Each row was made from one small tree. The marks that hang from a mark follow it in brackets, in the order of their numbers. Every link used is in the known rows. Write each row's tree.
Known rows:
Z298(Z280 Z284(Z583)): [ 0.78  2.22  1.50 -0.33  0.92  0.17 -0.37  0.78 -0.70  1.82  1.40 -1.46
  0.49 -0.25 -0.07  1.40 -0.47  1.97  0.00  3.62]
Z583(Z284(Z298 Z965)): [ 0.39  3.60  0.13  0.65  1.31  0.08 -0.80 -0.59  0.13  1.69 -1.71  0.91
  1.15  0.28 -1.88  0.45 -0.17  1.61  0.23  2.34]
Z280(Z298(Z758) Z583(Z284)): [ 2.01  3.08  2.35 -0.80  0.80  0.32  0.23  0.05 -0.95  2.64 -1.26  1.55
  3.36 -0.48 -1.67  0.79 -0.19  2.99  0.56  1.95]
Z758(Z583): [ 2.05  0.39  0.17 -0.62  1.66 -1.42 -0.72  0.89 -1.15  2.59  0.58 -0.31
  0.64 -0.10  0.15  0.05 -0.63  1.78  0.78  2.06]
Z758(Z298(Z280 Z284(Z583 Z965))): [ 0.37  2.74  0.96 -0.15  1.50  1.04 -0.01  1.06 -0.66  3.23  1.06 -1.31
  0.10 -0.60 -0.34  0.52 -1.41  2.13  0.33  3.94]
Z280(Z298(Z284(Z965)) Z583): [ 2.26  3.60  2.34 -0.88  2.13  1.23  0.55  0.28 -0.07  2.09 -0.32  1.97
  2.85 -1.06 -2.90  0.67  0.30  3.04 -0.84  3.13]
Z280(Z298): [ 1.74  1.91  1.44 -0.62  1.81 -0.22  0.71 -0.28 -0.53  2.57  0.04  1.08
  1.72 -1.15 -0.64  0.47  0.23  1.84 -0.29  2.94]
Z965(Z280(Z298) Z284): [ 2.46  1.87  1.63  1.82  3.08  0.57  0.51 -0.41  0.94  4.02  0.70 -0.01
 -0.51 -1.47 -0.71  1.62 -0.41  0.55 -1.50  2.06]
Z280(Z298 Z583): [ 2.39  1.98  2.05 -1.37  1.62  0.28  0.50 -0.42 -0.32  2.61  0.18  2.37
  2.34 -1.13 -1.15  0.74 -0.25  3.20 -0.41  2.70]
Z583(Z284(Z965(Z280))): [ 0.93  3.20  0.30  1.48  1.97  0.21 -2.00 -0.37  0.06  2.57  0.06 -0.42
  0.34  0.18 -1.74  0.69  0.28  0.15 -0.10  1.45]
Z583(Z284): [ 0.45  2.67  0.19  0.80  0.66 -0.96 -0.60 -0.21 -0.81  1.69 -0.60  0.32
  1.38  0.19 -0.51  0.73  0.13  1.07 -0.01  1.70]
Z758(Z298): [ 0.87  1.13  0.14 -0.19  1.73 -0.54  0.40  0.55 -0.89  3.44  0.44  0.53
 -0.09 -0.80  0.86 -0.09 -1.28  1.42  0.02  2.77]
Z298(Z280 Z284(Z583 Z965) Z758): [ 1.18  2.61  1.94 -1.18  1.15  0.88 -0.88  1.63 -1.90  1.98  0.44 -1.83
  1.23  0.55 -2.06  0.80 -0.32  2.08  1.68  3.39]
Z284(Z583 Z965(Z280)): [ 1.05  2.15  0.20  0.34  2.17  0.79 -2.41 -0.11 -1.01  2.87  1.08 -0.92
  0.05 -0.65 -0.88  0.69 -0.25  1.01  0.29  2.63]
Z280(Z298(Z758(Z965)) Z583): [ 2.74  1.46  2.79 -2.28  0.85  0.86  0.87  0.54 -1.30  2.88 -1.06  2.29
  1.72 -0.02 -1.25  0.39 -0.34  3.01  1.03  3.24]
Z284(Z298(Z758(Z965)) Z583): [ 0.66  1.26  0.83 -1.32  0.31  0.88 -0.44  0.58 -1.46  2.30 -1.43  0.31
 -0.13  0.49  0.48  0.53 -0.84  2.42  1.57  4.07]
Z284(Z298 Z583 Z965): [ 0.37  2.55  0.15 -0.53  1.38  1.01 -1.37 -0.35 -0.60  1.92 -0.65  0.56
  0.85 -0.49 -0.93  0.65 -0.54  2.48  0.56  3.50]
Z583(Z284(Z298 Z965(Z280))): [ 0.81  3.47  0.43  1.51  2.29  0.66 -1.54 -0.70  1.09  2.46 -0.64  0.04
 -0.25  0.11 -1.48  0.89  0.04  0.67 -0.15  1.99]
Z758(Z298 Z965(Z280)): [ 1.26  0.77  0.67  0.38  1.94  0.31  0.08  0.53  0.11  4.39  0.85  0.11
 -2.29 -0.21  1.47  0.10 -1.27  0.31 -0.22  3.12]

Write each row's tree:
[ 0.81  2.98  0.90 -0.51  1.29  0.98 -1.07  1.74 -2.40  1.65 -0.35 -0.99
  1.85 -0.06 -1.74  0.37  0.03  1.97  1.10  3.02] => Z298(Z284(Z583 Z965) Z758)
[ 2.42  1.81  3.05 -1.91  1.31  0.15  0.29  1.74 -1.26  2.34  1.15 -0.14
  1.04  0.94 -1.81  1.32 -0.77  2.77  0.89  2.56] => Z298(Z280(Z583) Z284 Z758)
[ 1.76  2.10  2.38 -1.24  0.34 -0.31 -0.69  0.65 -1.28  2.54  0.19  0.21
  1.80  1.15 -1.73  1.34 -0.88  2.50  1.59  1.72] => Z298(Z280(Z583(Z284)) Z758)
[ 1.71  1.42  0.38 -0.04  0.98 -1.28 -1.08  1.20 -1.79  2.68 -0.66 -1.07
  1.76  0.58 -0.30  0.10 -0.53  1.67  1.75  1.27] => Z298(Z758(Z583(Z284)))
[ 2.53 -0.15  1.73 -2.34  1.14 -0.49  0.26  1.14 -0.61  3.25 -0.25 -0.72
 -1.27  1.70  0.10  0.34 -1.40  2.36  2.54  3.48] => Z284(Z298(Z280 Z758(Z583 Z965)))
[ 2.50  1.62  1.40  1.21  2.91  0.95 -0.48 -0.15  1.44  3.50  0.74  1.23
 -1.40 -0.49 -0.69  2.29 -1.29  2.23 -1.47  1.92] => Z965(Z280(Z583) Z284(Z298))
[ 1.25  1.86  0.36  2.02  2.46  1.11 -1.11 -0.43  0.89  3.44  0.60 -0.69
 -1.71 -1.04  0.58  2.02 -1.21  1.51 -1.10  2.71] => Z965(Z280 Z284(Z298 Z583))
[ 1.66  1.68  2.20 -1.20  0.92  0.69  1.49  1.22  0.07  3.47  0.91  0.96
 -0.86  0.51  0.21  0.98 -1.75  2.51 -0.16  3.83] => Z758(Z298(Z280(Z583) Z284) Z965)
[ 2.53  1.59  1.91 -0.28  1.78  0.30  0.48 -0.14  0.91  3.12  0.32  1.24
 -0.87  0.20 -1.23  2.35 -1.83  2.91 -0.40  2.45] => Z965(Z284(Z298(Z280(Z583))))
[ 0.86  1.98  0.00  1.24  1.48  0.65 -0.38 -0.34  0.00  2.51 -0.69  0.27
 -0.31 -0.96  0.20  1.90 -1.30  2.24 -0.65  2.86] => Z965(Z284(Z298 Z583))
[ 2.25  1.73  1.85  1.23  2.43  1.43 -0.41  0.22 -0.43  4.25  0.57 -1.23
  0.29 -1.52 -0.29  1.53 -0.80  1.26 -0.24  2.53] => Z965(Z280(Z298(Z758)) Z284(Z583))
[ 3.14 -0.20  0.96  0.78  2.43 -0.20 -0.67  1.49 -0.80  4.43  0.14 -1.42
 -1.88  0.90  0.06  0.84 -1.12  0.41  0.90  1.63] => Z298(Z758(Z583 Z965(Z280 Z284)))
[ 1.35  2.13  0.70  0.21  3.04  0.58 -1.18 -0.21  0.57  2.81  0.30  0.27
 -1.01 -0.06 -1.44  0.60 -0.21  1.01 -0.01  2.59] => Z284(Z298 Z965(Z280))
[ 0.47  3.28  0.34  0.23  1.36  0.77 -1.16  0.72 -1.34  1.32 -0.01 -0.39
  1.50 -0.56 -1.37  0.68  0.18  1.82 -0.08  3.27] => Z298(Z284(Z583 Z965))
[ 0.92  1.13  0.59  0.68  0.59  0.61  0.70  0.40 -0.21  4.37  0.38 -0.63
 -2.00 -0.20  1.34  1.41 -2.49  1.52  0.19  3.65] => Z758(Z298(Z280) Z965(Z284(Z583)))
[ 1.97  1.59  0.95 -0.43  2.44 -0.20  0.38  1.73 -0.30  3.78  1.31 -1.47
 -0.33  0.06 -0.56 -0.23 -1.62  2.06  0.74  3.07] => Z758(Z298(Z280 Z284(Z965)) Z583)
[ 2.45 -0.01  0.08  1.90  2.72  0.00  0.07  1.10  0.61  5.52  0.79 -0.85
 -3.07 -0.31  1.80  0.59 -2.27  0.57 -0.46  2.19] => Z758(Z298 Z583 Z965(Z280 Z284))
[ 1.26  2.81  1.21  0.81  1.75  0.62 -1.18 -0.73  1.51  2.62  0.16  1.24
  0.04 -0.12 -0.41  1.70 -0.67  2.24 -0.94  1.95] => Z965(Z280(Z583(Z284(Z298))))
[ 1.02  2.33  1.75 -0.69  0.63 -0.26  0.09  0.27 -0.34  2.44 -0.50 -0.52
  0.29  1.20 -0.99  1.13 -0.76  1.85  1.46  2.49] => Z583(Z284(Z298(Z280 Z758)))
[ 2.72  2.46  2.29 -0.67  2.94  1.25 -0.76 -0.53  0.53  3.44  0.80  1.49
  1.35 -1.11 -2.40  0.69 -0.03  2.11 -0.50  2.54] => Z284(Z965(Z280(Z298 Z583)))
[ 2.23  0.77  1.25 -0.91  1.29 -0.54  0.20  2.34 -1.73  2.24 -0.56 -0.93
  0.21  1.08 -0.01  0.00 -0.35  1.68  1.42  2.94] => Z298(Z284 Z758(Z583 Z965))
[ 1.44  2.78  1.31  0.30  2.43  1.48 -1.35 -0.65 -0.11  3.35  0.74 -0.45
  1.18 -1.69 -1.17  0.47 -0.03  1.57 -0.17  3.26] => Z284(Z583 Z965(Z280(Z298)))
[ 1.88  1.47  1.34  0.32  1.90 -0.05  0.65 -0.10  0.79  3.05  0.24  0.07
 -1.52  0.29 -0.67  2.00 -1.34  1.70 -0.27  2.74] => Z965(Z284(Z298(Z280)))
[ 2.18  0.95  1.12 -0.70  1.98 -0.87 -0.10  2.44 -1.92  2.30  0.19 -1.38
  1.25  0.33 -0.37  0.07 -0.30  1.98  1.03  2.24] => Z298(Z284 Z758(Z583))
